Each row was made from one path, in order. Every step used is in the known rows, and no mark comes twice. Write each row's path.
Known rows
sova, nodov, zurov, luneb, dozaf: [  2  29 -16   3   7 -16  -9  39 -12   7  -8  13  22   4   4   1  -3 -48
  41   4 -10   9   6 -19 -15  -6]
savivom, labif, nodov, zurov: [  9  -6 -14   5  18  -4  24  19  -8  18 -27   5  24  -8  -9   8   3 -35
  23   8  -5   7 -31   2  -8  -3]
popa, nodov, gupiv: [  9  10  -6  10  16  -3   9   1  22   0  11  13   8 -19  17   7  12 -14
   7   1 -26  -4  -6 -16  17  -2]
popa, nodov, gosodad: [ 16  12   1 -10  16  -8   1  -6  12   2   4  20   7 -12  -1   3   5 -20
 -12   7 -11   5  -3  -4   6 -11]
dozaf, luneb, zurov, nodov: [-18  15  -2  16  -1  -7   0  25 -30  17 -30  11  20  -8   2  -2  13 -39
  31  18  11  -8  -1  25   9   2]
savivom, labif, nodov, dozaf, luneb: [ -5  -8 -13  -4  -7   6  19  17  11   5 -38   4  18  -6 -13   4  22 -44
  44  -1  21   5 -22 -10   7  -5]
gupiv, savivom, labif, nodov, sova: [  1 -26 -23  17  14   4  20  -8  -1  28 -34  -5  17  -8  -9  11   1 -44
  34   4   7 -21 -30 -14 -10 -16]
savivom, labif, nodov: [  7  -8 -11  -4   4   6  19  12   5  19 -29  10  18   0  -4   8  -2  -4
  42  -3  14   0 -26  11   8  -7]
dozaf, luneb: [-10  -1  -4  12 -20   3  23  20 -11  -1 -13  11  10 -12  -9   0  17 -24
  15  11   4   2 -12  11  -1  -8]
labif, nodov, popa: [  7   8  -4  -1  -7  16  17   5  18   8   2  10  11  -9  -5   1   5 -25
  17   6  -2  17  -8   6  -2   5]
gupiv, nodov: [-10   4  -3   9  -7 -13 -12   3 -20  22  -6  16  11  -9 -10   8   5  -5
  19  15  14  -1  12  13  14  -2]
sova, savivom: [ -9   6   3  25   0   7   4  16   4  16  -1  14  14  -1  11   3  -9   6
  29   9  -5   9   4 -18   0 -17]
savivom, labif, nodov, dozaf, luneb, zurov: [-13 -14  -2   8   8 -18  15  35 -17  13 -45  11  21   2 -21   5  16 -49
  29  -2  18  -7 -18   9   8  -1]
nodov, gupiv, savivom, labif: [  6 -24 -21  23  10   7  22 -14 -10  11 -16   4   0 -10  -8 -13 -10   7
  24   1  15  -5 -29 -13  -3   1]
gosodad, nodov, zurov, luneb: [ -9  17 -11  19   2  -5 -10  25  -7   0 -17  17  14 -16   6  10  24 -46
  31  30  -3  11  -7 -14   0  -9]
sova, savivom, labif, nodov, gosodad: [ 13  -1 -12  -2  20   9  11  -1  15  15 -22  14  11  -5  -4   3  -6 -19
  29   3   7   7 -18 -12  -3 -20]
gupiv, savivom, labif, nodov: [  2 -11 -17   7  -7   5  17   5   3  23 -25   5  18  -6 -14   3  -7 -13
  44   3  22  -6 -29   5   1  -6]
labif, nodov, sova: [ -1 -11 -13  12  16  -2  10   4   8  21 -25  -4  21 -10   4  21  10 -44
  25   9  -7 -18 -13 -13  -9 -17]
nodov, dozaf, luneb, zurov: [-19  -8   5  16   6 -24   6  34 -21   5 -32  11  16  -2 -16   5  18 -43
  10   6  10  -6  -4   6   3   1]
sova, nodov, zurov: [  4  11  -2  12  13 -19   2  26 -18  23  -6   9  32  -5   2   0   8 -29
  16  28 -19   0 -14   2 -20 -10]
dozaf, luneb, zurov, nodov, gosodad: [ -2  13  -7   7  16  -8  -5   7 -18   9 -25  12   9 -14  -4  -5   9 -45
   8  20   8  -3   0  12  -1  -6]
luneb, zurov, nodov: [-11  15   1  13  12 -12 -12  19 -27  20 -26   9  19  -2   9   0   2 -19
  29  17   8  -8   5  21  10   4]
zurov, nodov, gupiv, savivom, labif: [  5 -14 -24  23  10  12  14 -17 -10  17 -20   1   4 -11  -2 -16  -8  -1
  39   6  18  -6 -25 -12   1   3]
gosodad, nodov, gupiv, savivom: [ -5  -3 -13  40  -9 -10 -11  -7  10  11  -3   8   6 -28 -10   0  10 -15
  28  29   0  -6   1 -23  -1  -1]
gosodad, nodov, sova, savivom: [-10  -3  -4  33  10   1  -8   4   5  27 -19  16  16  -8   7  14  12 -29
  40  21 -16   2  10 -31   1 -24]
popa, nodov: [  5  13   5  -5  -1  -6   8   8   7   7   6  19  15  -6   5   9   7  -7
   5   2 -13   1  -4   9  18  -4]

Write each row's path
[  2 -12  -7  18  14 -11  -9  -6  -2  18 -30  12  13 -13  -3  17  26 -31
  24  27 -15  -5   5 -14  -1 -14] => gosodad, nodov, sova
[ -6  -3 -19  35  -7  -2   5  -1  19  13   1  -4  12 -27  -4   3  -1 -26
  29  15   5 -17 -14 -22  -7  -4] => labif, nodov, gupiv, savivom
[ -4 -22 -16  18  21  10  13  -7 -22  32 -28  13   9   5  -4   1  -6 -10
  40  -2   7   0 -14 -16   6 -17] => gupiv, nodov, sova, savivom, labif
[ -1  -1 -15  13  21   5  -2 -11 -11  21 -27  -6  15 -12  16   7  10 -36
  27  17  -4 -14  -2 -12  -5 -10] => zurov, nodov, sova
[-11 -17 -15  24  21  12  22   8 -29  29 -42  11  14   3   0  -5   0 -36
  44  -1   6  -3 -22  -6   5 -15] => dozaf, luneb, zurov, nodov, sova, savivom, labif
[  1  18 -25   5   9   0   5  37  -2  11 -20  13  20   5   1   5 -11 -56
  58 -13  -2  15  -4 -28  -7  -9] => sova, savivom, labif, nodov, zurov, luneb, dozaf
[-23   3  -9  38  12   5   4  16 -15  29 -25   4  19  -7  10   5   7 -58
  40  14  -7 -10  -1 -18   0 -21] => dozaf, luneb, zurov, nodov, sova, savivom
[  5  -4 -18  19  19  14  18   7  26  14 -14   8  12 -13  13   5   0 -14
  47  -5  -7  -2 -21 -25  10 -11] => sova, savivom, labif, nodov, gupiv
[ -9  12 -12  28  16  -3   4  15  -7   7 -19   5  11 -22  15  -3  16 -41
  27  13  -8 -11  -5  -3  11   2] => dozaf, luneb, zurov, nodov, gupiv
[-19  -6   5  22  -4 -21  16  38 -33   7 -24  17  13  -5 -15   3  11 -36
   3  10   2  -9 -11  26   0  -2] => dozaf, luneb, zurov
[ -2  14  -1   7   8   5   3   4 -16  13  -7  12   8  -6   1 -11   3 -26
  11  12   1  14   5  18   1  16] => luneb, zurov, nodov, popa
[  3  13  -3   4  26 -12 -14   3 -15  13 -21  11   9 -10   3  -2   0 -29
   6  19   5  -3   3   7  -2  -6] => luneb, zurov, nodov, gosodad
[-20 -18  -6  17   0 -18  12  30 -18  17 -42   7  20  -1 -30   2  12 -54
  31   3  25 -13 -21   5   2   1] => gupiv, savivom, labif, nodov, dozaf, luneb, zurov
[-11  -2  -8  28  11   9   8  10  14  29 -16   4  22  -6  11  17   0 -38
  42   8 -11  -8  -5 -31  -5 -28] => labif, nodov, sova, savivom
[  6 -22 -19   6  22   5  21  -3   0  23 -36  -1  17  -3  -1  15   7 -37
  33   0   1 -13 -26 -11  -5 -16] => savivom, labif, nodov, sova
[ -1   5  -3   5  -8   5   4  -8 -10  14   9  18   1 -10 -15  -5   6 -16
   4  11   4  20  10  12   7  12] => gupiv, nodov, popa
[-14  -4 -12  24  18  -6   5   8 -28  22 -37  -2  19 -11   4   6  17 -67
  22  17  -3 -20  -8   2  -4  -9] => dozaf, luneb, zurov, nodov, sova
[  6 -20 -19  25   6   3   9 -15  -6  15 -22  13   3 -13 -13  -9   2   2
  35  10  11   1 -21 -13   4   1] => gosodad, nodov, gupiv, savivom, labif
[  1  20 -18   5   7 -11  -2  33 -10  -3 -10  10  13   0   0   3  -4 -44
  30  -3  -7  14   7 -22 -12   0] => nodov, zurov, luneb, dozaf
[  8 -17 -19  17  10   6  22 -16  -4  13  -8   9   3 -11  -8 -10  -7  -1
  22  -4   8  -7 -28 -10   7   1] => popa, nodov, gupiv, savivom, labif
[ -7   1  -3  23  15   4   9   4   9  23  -3  11  17  -5  13  13   1 -33
  23   3 -21  -5  -1 -31   4 -24] => popa, nodov, sova, savivom
[  7   0  -9   1   0  28  27   2  14  17  -7  16  10   0  -6  -5  -3 -20
  34  -4   2  24 -18  -1   2   1] => sova, savivom, labif, nodov, popa
[-13   3 -15  42   5  -8  -7  -2  -7  16  -7  -2  10 -23   1  -7  -4 -28
  25  21   7 -20  -6 -12  -3   4] => luneb, zurov, nodov, gupiv, savivom
[-16  15 -16  19   4  -6  -6  22 -21   8  -9  11  13 -15   3   8  11 -48
  23  21  11   2  -8  -9   2  -7] => gupiv, nodov, zurov, luneb
[ -4 -16 -12  22  31   9  13   4 -27  32 -39   9  14   7   4  -2  -8 -18
  44  -1   4  -3 -17 -10   5 -14] => luneb, zurov, nodov, sova, savivom, labif
[  4 -10 -18  15  10  -7  23  14  -9  22 -25   0  25 -12 -17   4  -1 -42
  24  12   3   1 -34  -3 -14  -1] => gupiv, savivom, labif, nodov, zurov
[-18  -5   7  16   1 -27  -5  35 -18   8 -39  20  19  -5 -22   9  30 -47
  22  16   7  -2   5   6   8   1] => gosodad, nodov, dozaf, luneb, zurov
[ -6 -17 -23  30   6   4  20  -1 -26  16 -29   6   6 -13 -13 -17  -1 -28
  34   5  20 -11 -30   1   3   3] => dozaf, luneb, zurov, nodov, gupiv, savivom, labif
[  7   5  -6  22  10  -8 -11   0  18   2 -12  18   7 -23   9   8  26  -8
  29  23 -20   5   7 -19  12  -2] => gosodad, nodov, gupiv
[ -9  10   1   1  23 -16 -23  13  -3  15 -35   0  22   1   6   2  11 -23
  36  10  16  -1  12 -16   8   7] => luneb, zurov, nodov, dozaf
[ 12  -6 -18  11  19   8  19   5  21   8 -17   6  11 -13  12   5   5 -14
  37  -4  -5  -4 -26 -14   9  -5] => savivom, labif, nodov, gupiv
[-17  -2   7   9   5 -26   7  34 -15   6 -26  15  19  -2 -16   7  21 -50
   9   2   2  -7  -5   8  12   1] => popa, nodov, dozaf, luneb, zurov
[ -8  13 -13  17   8   1   4  26 -10  -3  -8   6  11 -12  12   5  10 -40
  17  17   2   4 -16 -15 -10  -8] => nodov, zurov, luneb
[  8  12  -7  18  15  -5  -3  11   9  13   5  11  19 -12  21  -1   9  -6
  31  17 -20 -10  -7 -14  -2 -12] => sova, nodov, gupiv
